What can hang from each mark
R: C
C: B F L U
B: C M
L: C
X: B
U: C
D: U
F: G X Z

Known rows, with every way that one mark hangs from another
L{C{F{X{B}} U}}: [ 0.84  1.61  1.41 -1.56 -2.55  4.47 -0.12  1.73 -0.10 -0.49  2.32 -1.04
  6.27  2.08  1.39 -0.61  1.69  2.20 -1.12 -2.28  0.18 -0.97  3.22 -0.79]
F{G X{B{M}} Z}: [-1.34  1.65  4.00 -1.30  7.42  2.09 -0.69 -0.50 -2.33  0.41 -2.53 -1.40
 -3.44  1.33 -2.82 -0.34 -2.51  0.22  0.04 -3.87  0.31  4.61 -1.06 -3.94]
D{U{C}}: [-1.23  0.88  0.41  0.58  5.57  3.82 -2.36  1.91 -1.52  0.88 -0.98 -4.86
  1.65 -0.71  0.90  0.59 -0.81  0.50 -1.97  0.45  1.66 -0.29  2.22 -1.38]
R{C{B F L}}: [-0.77  0.71 -0.13  6.09 -5.35  3.45 -1.65 -1.06  1.86  0.93 -0.22  0.48
 -0.66 -1.28  2.36 -2.42  2.08  1.93 -2.69 -1.71 -0.09 -2.14  0.37 -2.86]
X{B{M}}: [-1.33  1.38 -0.09 -1.35  0.49  2.76 -0.15 -1.56 -1.58  2.27 -0.41 -2.15
  0.29  0.04  1.07  2.54  3.86 -1.71  0.71 -0.68  2.01  1.48 -0.04 -0.42]
D{U}: [-1.27  0.73 -0.05  2.62  3.86  4.01 -1.80  0.93 -0.24  1.20 -0.95 -4.50
 -0.96 -1.30  0.69  0.70  0.71  0.57 -1.87 -0.49  0.54 -1.44  2.09 -2.09]
R{C}: [-0.61  0.54 -0.77  3.73  1.35  3.98 -2.72 -0.25 -0.86  1.46 -1.10 -2.48
  0.79 -2.33  1.54 -1.74  1.19  3.22 -2.70 -1.78  1.70 -0.71  1.91 -0.56]
B{C}: [-0.22  0.95 -0.48 -0.53  3.91  3.30 -1.82  1.56 -0.95  1.37 -1.25 -4.53
  1.44 -3.61  0.38 -0.47  2.71  0.52 -1.70  1.20  1.54 -0.32  0.16  1.09]
B{C{F L U} M}: [ 0.53  1.05 -2.42 -1.17 -2.20  3.14 -0.78  1.85  3.04  0.28  0.95 -4.66
  0.17 -3.25 -2.57  0.88  2.98 -3.91 -2.17 -0.10 -3.17 -2.83  1.74  3.69]
L{C{F}}: [ 0.89  1.19  0.75 -0.08 -1.47  3.97 -2.15  1.21  0.30  0.26 -0.77 -1.51
  6.05  0.65  2.92 -1.31  2.65  2.50 -2.11 -0.14  2.62  0.11  2.20 -0.51]
D{U{C{F L}}}: [-0.78  0.76  1.37  1.58  1.47  3.35 -2.88  1.97  0.30  1.03 -0.85 -4.13
  1.22 -1.15  1.79  0.12 -1.12 -0.26 -2.41  0.07  0.37 -1.86  1.97 -1.81]
L{C}: [ 0.11  1.48  1.59 -0.08  0.53  4.12 -2.14  1.06 -1.17 -0.08 -1.02 -2.28
  6.06  0.13  2.97 -0.62  3.46  2.66 -2.12  0.54  2.04  0.92  2.52 -0.59]
L{C{F{X Z}}}: [ 0.82  1.53  1.58 -0.59  0.88  3.68 -2.10  1.07  0.10 -0.44 -1.53 -2.56
  4.94  1.93  0.60 -1.91 -0.38  2.80 -1.74 -1.40  1.29  1.33  1.88 -0.95]
C{L}: [-0.44  1.15  3.27  2.62 -1.88  2.39 -2.92  0.11 -1.52  0.73 -1.91 -1.86
  0.49 -2.23  3.95  0.15  3.40  0.30 -2.08 -0.09 -0.85 -1.63  0.03 -0.64]
B{M}: [-0.54  1.11 -1.93  0.01  1.50  2.88 -1.78 -0.66 -1.69  0.68 -2.14 -3.79
 -0.18 -0.54  0.14  1.00  3.59 -2.09 -0.72 -0.16  0.76  1.07  0.50  1.83]
L{C{B F}}: [ 0.08  1.55  0.09  1.11 -3.19  4.00 -0.43  0.28  0.90 -0.51  0.11  0.53
  5.15  2.20  2.91 -1.48  3.76  2.05 -1.55  0.31  2.28  0.65  1.01 -2.26]
U{C{F}}: [ 0.59  0.95  0.29 -1.41  1.84  2.57 -2.94  1.66 -2.84  0.98 -1.70 -1.95
  4.52  0.63  3.41 -0.46 -0.09  1.22 -1.67  0.23  3.70  0.75  0.17  0.91]
B{C{F{X} U} M}: [ 0.49  0.96 -4.20 -2.33  1.05  3.73 -0.17  1.91  1.06 -0.11  1.10 -5.50
  0.45 -1.58 -4.25 -0.39  1.39 -3.63 -0.86 -0.99 -1.87 -1.16  1.54  3.62]
X{B{C{F{G}} M}}: [-0.84  1.00 -0.39 -2.48  1.77  2.76  0.19  0.16  0.43  2.53  0.22 -2.10
 -0.68 -1.64 -1.37  0.86  2.30 -1.97 -0.24 -0.54  2.49  1.38 -0.16 -1.19]
B{C{F U} M}: [ 0.72  0.96 -4.42 -2.09  0.62  3.51 -0.23  1.86  2.24  0.54  0.80 -5.02
  0.84 -2.14 -3.32  0.84  2.33 -3.13 -1.58 -0.25 -1.10 -1.69  1.68  4.20]
R{C{B}}: [-1.35  0.90 -1.49  4.93 -0.19  4.04 -0.96 -1.23 -0.28  0.69 -0.38 -0.46
 -0.11 -0.87  1.42 -1.80  2.45  2.85 -2.04 -1.35  1.31 -0.21  0.63 -2.35]
X{B}: [-0.98  1.30  2.10 -0.31  0.67  2.75 -0.45 -0.83 -2.57  2.47 -0.36 -0.89
  1.56 -0.09  3.35  1.91  3.28  1.13  0.22 -0.81  2.86  0.62 -0.42 -1.94]
U{C{B F{G X Z}}}: [-0.39  1.56  2.04 -0.45  4.53  2.13 -1.35  1.34 -2.39 -0.86 -2.15  0.39
  1.15  2.82  0.48 -2.07 -2.84  1.61 -1.10 -1.34  2.26  3.42 -1.88 -2.82]

Rows
[ 0.87  1.15  0.63 -1.06  4.92  3.18 -0.81  3.31  0.81 -0.14 -0.31 -2.86
 -0.52 -1.66 -3.27 -1.39 -2.29  1.26 -2.36 -2.55 -1.24 -0.58  0.51  0.38] | B{C{F{G X Z} U}}
[-1.86  1.15 -0.17  1.58  4.39  3.85 -0.88  1.17 -1.05  0.38 -0.36 -3.45
  0.76  0.35  0.72  0.64  0.03  0.37 -1.52  0.89  1.34  0.13  1.20 -2.68] | D{U{C{B}}}
[ 0.35  1.43  3.43 -1.08  1.47  1.87 -3.55  1.56 -2.15  0.07 -2.67 -2.65
  2.96  0.41  1.74 -1.30 -2.21  0.58 -1.83 -0.95  0.20  0.75 -0.43  0.09] | U{C{F{X Z} L}}
[ 0.19  1.80  2.25  1.22  0.52  3.40 -0.65  0.70  1.65 -0.93 -1.18  1.65
  2.95  2.44  1.08 -1.60  0.79  3.23 -2.27 -0.81  1.96  2.29  0.64 -3.85] | L{C{B F{G Z}}}
[-0.44  1.18 -3.32  1.91 -2.87  2.74  0.19 -1.39  0.70  0.31 -0.87 -0.21
 -0.93  2.05  0.58  0.03  3.82 -2.13 -0.10 -0.35  1.26  0.51 -1.32 -0.56] | C{B{M} F}
[-1.10  1.34  2.61 -0.82  0.16  2.67 -0.63  0.22 -0.60  2.56  0.54 -2.48
  1.30 -3.23  1.86  1.32  3.79 -0.17 -0.60  0.58  0.89 -0.52 -0.44 -1.57] | X{B{C{L}}}
[-0.06  0.93 -1.51 -2.14  5.78  2.66 -1.56  1.32  1.02  0.42 -2.39 -5.03
 -2.25 -1.78 -5.27 -1.80 -1.31 -2.39 -1.28 -1.21 -0.02  2.24 -0.21  0.73] | B{C{F{G X Z}} M}
[ 0.36  1.06  2.48 -0.26 -1.16  2.12 -3.46  1.62 -2.23  0.83 -1.79 -1.75
  4.07 -0.72  4.25 -0.56  0.49  0.25 -2.26  0.33  1.72 -0.51  0.00  0.37] | U{C{F L}}
[ 0.53  1.39 -1.66  2.52 -3.81  3.33  1.09  0.61  1.04 -0.57  1.75  1.89
  0.64  2.32  1.83  0.86  2.95  0.92 -1.00 -1.81 -0.52 -2.52  0.06 -0.20] | C{B F U}
[ 0.30  1.78 -1.81 -0.28 -3.33  4.64  1.05  0.86  1.04 -2.12  2.00 -0.73
  4.58  3.50 -0.70 -0.85  3.04 -0.39 -0.85 -1.37 -1.41  0.18  2.51 -0.26] | L{C{B{M} F{X} U}}
[-0.39  1.46  1.67  0.78 -2.49  2.21 -1.71  0.78 -1.69  0.06 -0.99  0.28
  3.26  0.89  4.13 -0.64  1.58  0.04 -1.53  0.87  1.26  0.11 -1.15 -1.25] | U{C{B F L}}
[-0.43  1.23  1.95 -2.25 -1.33  2.21 -2.36  0.70 -2.65  0.70 -0.75 -2.56
  3.03  0.56  2.01 -0.47  0.08 -2.01 -0.28 -0.71  0.66  0.86 -0.19 -0.40] | U{C{F{X{B{M}}} L}}
[ 0.23  1.51 -3.91  1.41 -3.92  3.34  1.50 -0.13  1.68 -0.78  1.58  0.46
 -0.28  2.55 -0.50  1.48  3.60 -1.96 -0.63 -1.58 -1.34 -1.55  0.38  1.17] | C{B{M} F U}
[-0.18  0.87  0.85  4.63 -2.39  4.00 -2.01  0.81  0.62  0.40  0.94 -1.71
  0.84 -3.08  1.51 -0.65  1.53  2.56 -3.61 -2.69 -2.50 -3.54  3.07  0.07] | R{C{L U}}
[-0.04  0.85 -2.80  4.80 -3.10  4.25  0.09  0.00  1.88  0.23  1.84  0.63
  0.50  0.30  0.65 -1.22  1.51  2.91 -2.50 -2.92 -0.23 -2.69  1.72 -0.97] | R{C{B F U}}
[-1.57  1.05 -0.56  1.66  0.18  3.41 -1.26  0.74  1.28  0.30 -0.25 -3.40
 -0.32  0.25  0.16  0.49  0.22 -2.41 -1.60  0.65 -0.48 -0.85  1.30 -2.22] | D{U{C{B{M} F L}}}
[ 1.47  1.81  1.38 -0.98  0.07  4.08 -1.18  2.28  0.89 -1.36  0.58 -2.12
  5.57  2.23 -0.37 -0.90 -0.37  2.70 -2.21 -2.47 -0.74 -0.45  3.16  0.53] | L{C{F{X Z} U}}
[-1.09  1.59  5.76 -0.30  7.67  2.12 -0.97  0.03 -3.03  0.65 -2.43 -0.44
 -2.66  1.10 -1.05 -0.87 -2.98  2.43 -0.43 -3.91  0.92  3.81 -1.49 -4.97] | F{G X{B} Z}
[-1.15  1.43  0.82 -1.74  0.55  3.24  0.29  0.44 -1.49  0.62  1.36 -4.20
  0.21 -1.45 -1.67  0.39  2.23 -2.62  0.47 -1.60 -2.13 -0.08  0.54 -0.24] | F{X{B{C{L U} M}}}
[-0.91  1.56  0.21 -2.15 -0.58  3.05  0.71  0.38  0.85  1.59  2.00 -3.36
  0.49 -2.59 -1.00  2.85  4.27 -2.84 -0.35 -0.03 -1.66 -1.02  0.98  0.88] | X{B{C{L U} M}}
[-0.18  1.54  0.96  3.11 -5.58  2.64  0.79  0.49  2.26 -1.35  1.23  2.62
 -2.96  0.78  0.21  0.54  2.91 -2.28 -1.97 -2.39 -3.63 -1.94 -0.01 -2.05] | C{B{M} F{G} L U}
[-0.63  1.13  3.39  4.53 -4.38  2.13 -1.03 -0.13  0.64 -0.07 -1.35  3.47
 -2.63  0.02  3.65 -1.60  2.45  0.41 -2.00 -1.38 -0.03 -0.78 -2.17 -5.03] | C{B F{G} L}
[-0.78  0.98  1.95  6.22 -1.32  2.81 -1.75 -0.73  2.65  0.47 -1.58  1.75
 -2.70 -0.97  0.60 -2.72 -0.85  2.99 -3.42 -2.99 -0.40 -0.51  0.12 -4.56] | R{C{B F{G Z} L}}
[-0.54  1.30  3.81 -0.88  1.34  2.06 -0.71  0.70  1.17  2.50 -0.45 -0.88
 -0.57 -2.44  0.47  0.67  0.72  0.53 -1.30 -0.85  1.14  0.08 -1.00 -2.99] | X{B{C{F{G Z} L}}}
[ 0.94  1.07  2.29  1.93 -5.26  3.01 -1.43  1.70 -0.43 -0.58  0.89 -1.25
  0.65 -0.07  2.13 -0.63  0.92  0.01 -1.75 -3.31 -3.74 -4.14  1.35  0.32] | C{F{X} L U}
[ 1.05  1.57  1.45 -0.42  0.38  3.48 -2.27  1.06  1.34  0.12 -1.62 -1.90
  5.21  1.35  1.55 -0.81  0.69  2.96 -2.45 -0.58  1.99  0.82  2.06 -0.19] | L{C{F{Z}}}
[-0.08  2.13  0.64  0.93 -1.70  4.60  0.74  1.23  0.10 -1.75  1.94  0.23
  5.52  1.87  1.92  0.43  4.57  2.47 -1.85  0.00 -0.51 -0.20  2.66 -0.77] | L{C{B U}}
[-1.15  1.65 -1.21 -0.67  2.41  2.74 -0.80  0.18 -3.00 -0.30 -1.35 -1.76
  2.73  1.44  1.33  0.54  2.46 -1.22 -0.49  1.60  1.96  2.77 -0.68  0.42] | U{C{B{M}}}
[-0.53  1.46  0.73 -1.93  1.70  3.33  0.83  1.20 -0.60  2.03  2.09 -2.36
  2.06 -1.98  0.45  2.28  3.29  0.53 -0.56 -0.49  0.84 -0.97  0.73 -0.02] | X{B{C{U}}}
[ 0.50  1.16 -1.09 -1.10 -2.28  3.35  0.43  0.63 -0.67  0.46  1.89 -1.63
  1.11  1.91 -0.26  0.90  0.95 -1.08  0.21 -3.71 -0.95 -1.65  1.10  0.50] | C{F{X{B{M}}} U}
